What can hang from each mark
fesi: safo
siviz: puranaf
roluk: safo siviz
tofir: sadu
safo: fesi roluk vulokur
gidamu: sadu
vulokur: gidamu safo tofir
sadu: tofir
meva: damezu vulokur
nedoz: fesi vulokur

Each row was made from one small tree. Brackets hold a mark, then the marks that hang from it, in alphabetical order. Every link used is in the known rows. Write each row's tree.
Known rows
[vulokur [gidamu [sadu tofir]] [safo [roluk siviz]]]: [ -6   4   3 -15  21  12  -9 -47  -3  -2 -39  -9 -12  12  18  21   8 -11
   3  -9  -3 -21  -9 -36   9 -10  -6 -11 -20 -22 -29 -19  -1  -3 -23 -11
  29  16   8   7 -17 -20 -16   7   0]
[roluk safo]: [ -4  -4  -4   3  -5   3   1 -11   3   6   5   1  -3   2   1   4   6   3
  -2  -3   8  -3  -1   7   0  -4  -1  -3  -3   2 -11   1   4  -8  -5   1
   3  -1   7  13   3  -2  -2   1   5]
[nedoz fesi [vulokur safo tofir]]: [ -5  -4   6 -16  15   0  15  -7  -3   1 -15  10 -12  10 -16   2  -2   3
   4  15  10 -13  -2 -15  -4  14 -15   7  -1  -4 -17   5  -5  -5 -10 -15
   2  15  14  -2   0   1   3   3   0]
[meva [vulokur safo]]: [ -2   0   3  -9  13   1   3   2  -9 -11 -19 -10  -9  -2   5   7   8  -8
   8  10   5   1  -5  -5   1   1  -1  -8 -10   0  -4   0   3  -6  -1 -11
   0   4  10   4 -13  -3  -6   2   6]
[nedoz fesi]: [-2  1  5 -7  4  1  3 -5 -2  3  0  0 -8  6 -7  3  9  7 -2 -1  7 -7 -4 -4
  3  0  1  3  3  0 -4  3  0 -2  6 -8 -2 -1  2 -2  5 -1  9 -4 -3]
[meva damezu [vulokur [gidamu sadu] tofir]]: [ -1  27   3  -7   4   1  -3 -14 -11  -6 -28 -10 -21  -2  -4   6   4  -6
   3 -16   2 -11 -10 -27 -16  -1  -9   1 -19 -16 -13  -5 -12  -5 -20 -14
  41  12  -8  -4 -10 -35 -13 -10 -17]
[roluk safo [siviz puranaf]]: [  1   7  -9   5 -21   4  -5 -26   6  11   5  -2  -3  -5   3  10   5   6
  -3  -5   2  -2 -12  11   3  -1  -6   8 -15   1  -5 -10   6  -4 -20  -1
  10  -8  11  18  -4   3  -4  -6   1]
[meva damezu vulokur]: [  8  11   6  -3  -4  -1  -5  14 -12  -8 -10 -15 -10  -7   2   2   5   3
   4  -4  -9   3  -8  -3  -2   2   5   5 -12   6   4   2   3  -1   6 -18
   4  -1   3  -3  -1 -13  -3 -12  -8]
[safo [roluk siviz] vulokur]: [  4  -8  13 -12  -2   5  -4  -9   0   4  -3  -1 -25  11   3  21 -10  13
   8 -15 -14 -22  -3 -10   8  -3  10  13  -4  -3 -10  -9   7   0   5 -14
 -13   0  16  -6   9   0 -19 -17   8]
[nedoz [fesi safo]]: [  0  -1   5 -13  -2   4   1  -2 -17   5  -1  -3  -8   4   5  -3   9  16
   0  10  16 -15   0  -1   7  -3   2  -2   6  -5  -4   5 -10   2   5  -9
  -9   2  -1  -4   4   7  15  -4  -9]
[roluk [safo [vulokur tofir]] siviz]: [ -8  -7  -2  -4  -9   4   2 -28   3  12 -10   7 -26  14  -3  17  -8  17
  -1 -11  -4 -20   4 -11  -5  -2  -4  15 -11  -3 -18   1  14 -13 -17  -4
  11   4  11  19   4  -8 -13 -10  12]
[nedoz [fesi [safo vulokur]]]: [ -1  -7  10 -17   5   2  -1  -6 -18   4   6   3 -22  12   7   2   7  21
   3   1  12 -19   6 -11   8  -1   8   1  10   2  -5   2  -5  -2  11 -11
 -16  -1   7 -12   5  10   5 -13   0]
[meva [vulokur gidamu]]: [ -2  13   0  -6   8  -3  -1 -11  -7  -7 -14 -16 -15  -2   1  11  11  -7
   9  -2   6   2  -7 -12  -6  -9  -2  -1  -2  -8   1  -6  -5  -5  -7  -7
  12   2  -5   0 -12  -9  -2  -8   1]
[fesi [safo roluk vulokur]]: [  5 -11  16 -19   2   2  -5   3 -16   2   2   0 -20   8  17   6  -9  14
  12  -3   4 -21   3  -5   7   0  14  -4   3  -3  -9  -9 -10   1  12 -10
 -22   1   9 -17   6  12 -15 -14   3]
[gidamu sadu]: [ -2   2  -2   3   3   4  -1  -8   1   0  -2   4  -3   1   1  -1   3   2
  -1  -9   5 -12  -2  -7  -1  -3  -4  -7  -3 -11  -7  -2  -3   2  -3  -2
  11   2   6  -5  -2  -8  -6   1  -8]
[fesi [safo roluk]]: [  8  -4  10 -15  -6   3  -2   7 -15   2  -4  -6  -7  -2  15  -1  -7   6
   9   4  10 -16  -3   2   6  -1   7  -7   0  -9  -8  -6 -14   3   6  -7
 -17   4   2 -10   7   9  -4  -5  -4]
[roluk [safo fesi [vulokur [gidamu sadu] tofir]]]: [-11   1   0  -4   7   4   0 -47 -10  12  -8   9 -33  18  -5  15  13  12
   5 -32  22 -22   9 -40 -21  -5  -2  -3 -10 -13 -36 -14 -10 -15 -17   1
  23   8   9   8  -2 -23 -19  -3  11]
[vulokur [gidamu sadu] [safo fesi roluk] tofir]: [ -4   8  11 -18  16   7  -1 -33 -16   3 -29  -1 -22   9   1  13   3  -9
   8 -17  20 -21  -4 -43 -15   1  -5 -14 -17 -25 -39 -18 -24  -4 -14  -3
  21  20   6  -4  -7 -22 -18   9   6]
[vulokur gidamu safo [tofir sadu]]: [-11   6  -9  -5  13  -1   6 -20   5  -5 -23  -5  -6   0   1  15  -8 -15
   3  -7   9  -4   1 -30  -5   0 -12 -16  -7 -17 -23  -2 -15  -7 -24   1
  32   9  -9  11 -16 -31  -8  10   1]
[safo fesi roluk [vulokur [gidamu sadu] tofir]]: [ -2   5  15 -16  11   1  -1 -35 -14   8 -12   5 -36  17  -1  18  -1   6
  13 -32  14 -27   5 -48 -19  -3   3  -2  -9 -20 -32 -21 -20  -6  -6  -6
  12   9   7 -14   5 -21 -27  -9   6]
[fesi [safo [roluk siviz] vulokur]]: [  7  -9  13 -17  -9   7  -6  -4 -15   5  -4  -5 -25   8  17  14 -10  21
   8  -6  -5 -30   0  -5  12  -5  11   8  -2  -8  -8  -7  -4   3   6 -14
 -19   2  12  -6   6   8 -13 -16   4]
[nedoz [fesi safo] [vulokur tofir]]: [  2  -2   7 -18  -1  -3  14   1 -16   9  -7   8 -16   7  -8  -5  -6  20
   8  15  18 -24   3 -10  -3   9 -12  11   5 -11  -8   7 -13   2  -7 -14
  -9  11   5  -7   7   7  13  -7 -13]
[meva damezu [vulokur gidamu safo tofir]]: [ -1  19   5 -15  14   0  -4  -7 -17 -12 -38 -16 -16  -1   1   7   2 -15
   3   2  -2   5  -9 -23 -13   6  -6  -2 -19  -4 -13  -3  -7 -10 -17 -14
  35  17  -9   6 -17 -24  -9  -1  -1]
[fesi safo]: [  3  -2   0  -7  -6   2  -1   4 -15   1  -2  -4  -2  -2  13  -5   0   8
   2  10   9  -7   3   3   4  -1   2  -5   2  -5   1   2 -10   3   0  -1
  -6   4  -5   0  -2   8   7   0  -5]
[meva damezu [vulokur gidamu safo [tofir sadu]]]: [ -3  18  -4  -7  10  -1   0  -6  -6 -12 -34 -20 -16  -5   3  16  -2 -12
   6 -11  -1  -2  -8 -30  -8   2  -8 -10 -16 -11 -18   0 -13  -8 -17 -16
  38   8  -7   7 -16 -43  -9  -2  -7]
[nedoz [fesi safo] vulokur]: [  5  -5   5 -14   1   1   9   4 -14   8   6   2 -13   5  -4  -5   6  20
   7  12  18 -20  -1   0   7   3  -4   8  12  -5  -2   5 -12   4   6 -17
 -19   6  12 -10   6  14  16  -7 -10]
[roluk [siviz puranaf]]: [  5  10  -3   2 -14   0  -6 -13   3   3  -1  -2   1  -7   3   7  -2   3
  -1  -2  -7   0 -10   4   4   2  -6  10 -11  -2   4 -12   2   4 -14  -3
   7  -6   4   7  -6   5  -2  -8  -4]

Which tree is each row?
[ -3   4   9 -10   7  11  -7 -34  -1   3 -10  -1 -32  13   5  26   0   5
   6 -25  -4 -28  -7 -26   3 -13   2   4  -7 -18 -21 -18  -4  -1 -10 -12
  13   7  10 -10  -1 -14 -27 -15   3] => [safo [roluk siviz] [vulokur [gidamu sadu]]]
[ -1 -10   2   1  -9   8  -3 -26  -7  16   5  -2 -27  14   2  18  13  29
   4 -24   2 -18   5 -13  -1  -8   9  14  -6   4 -18  -6  10 -10   5  -6
  -8  -4  23  18   5  -2  -6  -8  20] => [roluk [safo fesi vulokur] siviz]
[ -3   3   5 -12  11   1   4 -22  -7   3 -22 -12 -18   4   3  22  -5  -5
  15 -23  16 -16  -1 -41 -10  -1  -3 -16 -12 -22 -37 -12 -29  -6  -9  -4
  12  10   2   4  -4 -30 -13   6   7] => [vulokur gidamu [safo fesi roluk] [tofir sadu]]
[  7  17  12 -18   8  11 -11 -10 -14  -9 -35 -29 -26  -2   9  22   4  -9
   8  -5 -12  -8 -22 -15   5  -5   3   5 -21  -5 -16 -12  -4  -5  -7 -25
  19  15   5   4 -11 -19 -15  -9   2] => [meva damezu [vulokur gidamu [safo [roluk siviz]]]]
[-10  -4  -2  -1  17   3  -8 -60  -9  11 -11   3 -24  24  11  16  28  12
   7 -32  17 -17  13 -44  -7 -11   5  -9 -11  -6 -30 -19   1 -12  -9  -1
  20   4  15   9 -10 -17 -12  -2  11] => [roluk [safo fesi [vulokur [gidamu [sadu tofir]]]]]
[ -9   5   1 -14   9   3  -2 -28 -17   1 -15   8 -24  10  10   6  -5   6
   3  -9  15 -25   9 -30 -11  -3  -6  -7  -2 -22 -16  -8 -16  -2 -19   0
  23  12  -8 -10 -10 -12 -14  -8  -5] => [fesi [safo [vulokur [gidamu sadu] tofir]]]
[ -5 -11  -6   5 -16   2   6 -30   2  19  -3  -1 -29  13  -3  26  -4  32
   7 -34   4 -29   7 -30  -8  -6   0   7 -11 -11 -29   0   1 -12  -8  -7
   2  -8  19  25   8 -27  -8 -11  11] => [roluk [safo fesi [vulokur [tofir sadu]]] siviz]
[ 10   0  12  -7 -11   8  -3  -8 -11  13  -6 -11 -17   5   2  16   2  17
   9 -17  -2 -20  -6 -13   1  -6   8  11 -11  -9 -15 -10  -6   2   7 -11
 -15   1  14   5  10  -2  -2  -6   6] => [safo fesi [roluk siviz]]
[ -5   8  -6  -1  -5   2  -9 -47   3   8   4   0 -22   6   4  22   9   3
   0 -15   1  -2  -5  -9   1  -7  -3  10  -8   1 -10 -20   5 -10 -22  -1
  19  -3   7  13 -11  -1 -15 -15  12] => [roluk [safo [vulokur gidamu]] [siviz puranaf]]
[-12   5  -5  -6  30   6  -7 -43  -4  -6 -30  -1   0  10  14   7  17 -19
  -1  -2   7  -5   2 -35   1  -3  -7 -20 -12 -12 -20 -12  -3  -4 -24   0
  36  15   1   7 -26 -18  -8  15  -2] => [vulokur [gidamu [sadu tofir]] safo]
[  1   3   4 -16  11   2   6 -10 -16   6   0  -2 -19   6  -3   0  11  13
   9  10  23 -16  -3  -8   3  -5  -8   7  15 -10  -7  -2 -19   1  -3 -13
  -2  13   1  -9  -1   8  15  -5  -7] => [nedoz [fesi safo] [vulokur gidamu]]
[  2  -2  13 -22   9   2  -6 -14 -17   0  -2  -5 -25   8  16  12  -3   3
  11  -5  10 -16   2 -15   4  -7  11  -4   5  -9 -12 -16 -17  -3   3  -7
  -7   6  -2 -16   1   6 -15 -12   5] => [fesi [safo roluk [vulokur gidamu]]]
[ -2   7   5 -21   8  -2  10 -15 -17   7 -12   4 -21   7  -9  -2  -1  12
   7  10  24 -21   0 -19  -7   1 -15  10   9 -16 -13  -1 -21  -3 -14 -11
   8  17  -6  -7   0   2  13  -6  -9] => [nedoz [fesi safo] [vulokur gidamu tofir]]
[  6  15  14 -19  17   5 -10  -1 -16 -13 -28 -24 -20  -1   6  13   7 -16
  10  -4  -3   0 -18 -16   0  -1   6  -6 -16   0 -17 -14 -12  -7  -1 -22
  15  14   3  -6  -9 -16 -19  -5   2] => [meva damezu [vulokur gidamu [safo roluk]]]
[  2  -4   8 -12   3  11  -2  -8  -3   0 -18  -9 -10   3   8  15  -5  -3
   3   3  -7 -15 -12  -5  11  -3   1   0 -13  -7 -17  -6   0  -1  -4 -13
  -3  10  13   5   0  -1 -12   2   7] => [vulokur [safo [roluk siviz]]]
[  7  13  13 -12  -3   0 -12 -37 -11   8   0  -7 -29   6   5  26   5   9
  14 -28   0 -11  -6 -26  -4  -3   7  13 -11  -4 -15 -34 -11   0  -2  -9
  -1  -2  11  -6  -1   1 -19 -19  11] => [safo fesi [roluk [siviz puranaf]] [vulokur gidamu]]
[ -5   7   0 -12   5   7   3 -26   7   1 -31 -12 -18   2   3  28 -16  -9
   6 -13  -1 -21 -10 -30   2  -7 -10  -7 -14 -25 -30  -8 -14  -4 -24  -9
  23  12  -1  11  -9 -31 -15   1   2] => [vulokur gidamu [safo [roluk siviz]] [tofir sadu]]
[ -1   2  11 -22  21   0   7 -14  -3  -2 -23   2 -17   7  -8   9 -12 -15
  13   7   8 -12  -6 -22  -8   9 -12   0  -5 -14 -24 -13 -16  -5 -17 -11
  10  25   7  -9  -4  -4 -18   4   7] => [nedoz [vulokur gidamu [safo roluk] tofir]]
[  1  -4  -2   6 -15  10  -2 -22  -7  18  -3  -7 -15   6   0  12  13  21
   1 -17   7 -14  -4  -5  -2 -10   2  10 -11  -3 -18  -3   3  -9  -2  -3
  -3   0  16  26   5  -5   6   0  12] => [roluk [safo fesi] siviz]
[  5  -8  14 -13   8   6  -2  -4 -16   3 -10  -8 -10   6   6   7   5   1
  10  -7  10  -8  -3 -15  -1   2   9 -10 -10  -1 -24 -11 -13  -3  11  -7
 -14   7  18  -3   3   1 -10   8  13] => [vulokur [safo fesi roluk]]
[ -1   0   6 -12   3  -6  15  -5  -1   7  -6  11 -15  10 -21   1  -5  13
   5   5   9 -16   0 -11  -7  11 -13  17   4  -4  -8   5  -3  -1  -6 -14
  -1   9  10  -6  10  -1   8  -6  -7] => [nedoz fesi [vulokur tofir]]
[ -6  14  -8  -3   2  -8   8 -15   3  -4 -23 -12 -17  -5  -3  18  -6  -4
  13 -15   8 -10  -2 -28 -11  -5 -11  -5  -7 -21  -9  -1 -13  -6 -19  -7
  23  -3 -10   6  -9 -35  -3 -11  -8] => [meva [vulokur gidamu [tofir sadu]]]
[  3   4  11 -15   9  12  -5 -27 -15   4 -23 -17 -20   6   6  21  10  -1
   8 -13   5 -13 -10 -23   0  -9   3   1 -13 -12 -29 -17 -14  -5  -4  -8
   5  15   9   9  -6  -8  -6   5  16] => [vulokur gidamu [safo fesi [roluk siviz]]]
[ -5 -10   4  -5  -4  -3   3 -25  -8  13  -1   8 -25  15  -5  10   2  19
   6 -19  13 -15  13 -23 -16   5   4   5  -9   2 -24  -4   1 -15  -1   0
   0  -1  13  11   9  -6 -10  -5  16] => [roluk [safo fesi [vulokur tofir]]]
[  1  -6  17 -26  15   0  13  -4  -5   3 -17   7 -19  14 -14   6  -8   2
  10   9  10 -22  -7 -17  -1  14  -8   6  -4  -6 -25  -4  -9  -3  -7 -22
  -7  16  20 -11   9   1  -8  -1   1] => [nedoz fesi [vulokur [safo roluk] tofir]]
[ -3 -12   3   0   0   2   0 -20  -8  12  11   4 -22  14   1  11  14  19
   6 -21  11 -10   9 -13  -6  -4  11   3  -3   7 -19  -7   2 -12  10  -1
 -12  -3  20   7   7   1  -7  -5  20] => [roluk [safo fesi vulokur]]
[  2  -2  -1   3 -16   2  -8 -33  -5  16  11  -1 -21   7   3  18  12  23
   6 -23   4  -9   0 -11  -1  -3   5  12 -13   6 -14 -18   5  -8  -4  -5
  -5 -10  24  15   0   4 -10 -13  16] => [roluk [safo fesi vulokur] [siviz puranaf]]
[-10  14  -2  -4   7   3   0 -29   0   1 -19   7 -11   4  -5   5  -3 -10
  -2 -11  10 -13  -1 -25 -15  -4 -13  -5  -8 -23 -17  -6 -12  -2 -26   4
  36  12 -10  -1 -10 -22 -10   1  -8] => [vulokur [gidamu sadu] tofir]
[  0   8  -2  -4   3  -1   3   8  -5 -11 -27 -16 -10  -6   3  11  -8  -4
   7  -6  -5  -6  -6 -22  -4   8  -5 -10 -20  -5 -15   7  -6  -6  -8 -19
  20   1   4   8 -10 -37 -10  -3 -10] => [meva damezu [vulokur safo [tofir sadu]]]
[ -4  -9  -4  -7  -6  -5   6  -4  -5   2  -4   3 -17   4  10   9 -18  17
   9 -11   7 -23  14 -20  -2   1   0  -8   2 -15 -10   5 -12   0  -5  -4
  -3  -5  -1  -3  -1 -15  -7 -11  -6] => [fesi [safo [vulokur [tofir sadu]]]]
[  3   1  15 -21  19   0   8 -19 -15   4 -22  -2 -22   9  -8   9  -4  -5
  18  -4  15 -13  -3 -33 -16   8  -8   2  -8 -13 -33 -17 -23  -6 -10 -10
   2  23  13  -4  -2  -4 -12   7  12] => [nedoz [vulokur gidamu [safo fesi roluk] tofir]]
[ -8   4  -1  -6  27   7  -6 -47 -15   0 -29  -5  -6  12  14   8  25  -8
   4 -11  16  -6   5 -47  -5  -4  -3 -19 -15 -13 -28 -16  -8  -5 -14   0
  28  13   6   8 -22 -17  -2  18   4] => [vulokur [gidamu [sadu tofir]] [safo fesi]]
[ -6 -11  -3   1  -6   8  -2 -22   4  10   2   3 -22  14   2  19   4  19
  -1 -11  -5 -16   1  -3   5  -7   3  12  -5   4 -12   0  17 -10  -5  -6
  -1  -2  17  16   3  -2 -11 -11  15] => [roluk [safo vulokur] siviz]
[ 12   2  15 -10 -10  -1  -9 -21 -11   9   5  -4 -24   5   5  19   0  17
  14 -25  -2 -15  -5 -19   0   3  11  14 -13   1 -11 -26  -4   3   5 -13
 -18  -9  22  -6   5   6 -20 -19   8] => [safo fesi [roluk [siviz puranaf]] vulokur]
[ -1   7  -2  -1  -8   4 -10 -49  -7  14   6  -4 -28   8   3  23  17  15
   5 -26   8  -5  -2 -20  -7  -8   1  12 -11   1 -17 -25  -3 -11 -11  -2
  10  -5  14  14  -7  -1 -11 -12  17] => [roluk [safo fesi [vulokur gidamu]] [siviz puranaf]]
[ -4   9   5 -15  11  -4  12 -20  -1   7 -11   6 -20  10 -21   5   0   4
   5   1  14 -13  -2 -22 -11   3 -17  15   5 -11 -13  -2 -11  -4 -17 -11
  15  15  -1  -5   3  -5   6  -6  -4] => [nedoz fesi [vulokur gidamu tofir]]
[  0   0  10 -17   0   7   1 -12  -4   2 -30  -3 -13   5   2  15 -17  -6
   2   4  -7 -18  -8 -14   1   6  -5   4 -18 -14 -23  -4   0  -4 -15 -10
   7  14   7   8  -1  -8 -15   2   5] => [vulokur [safo [roluk siviz]] tofir]
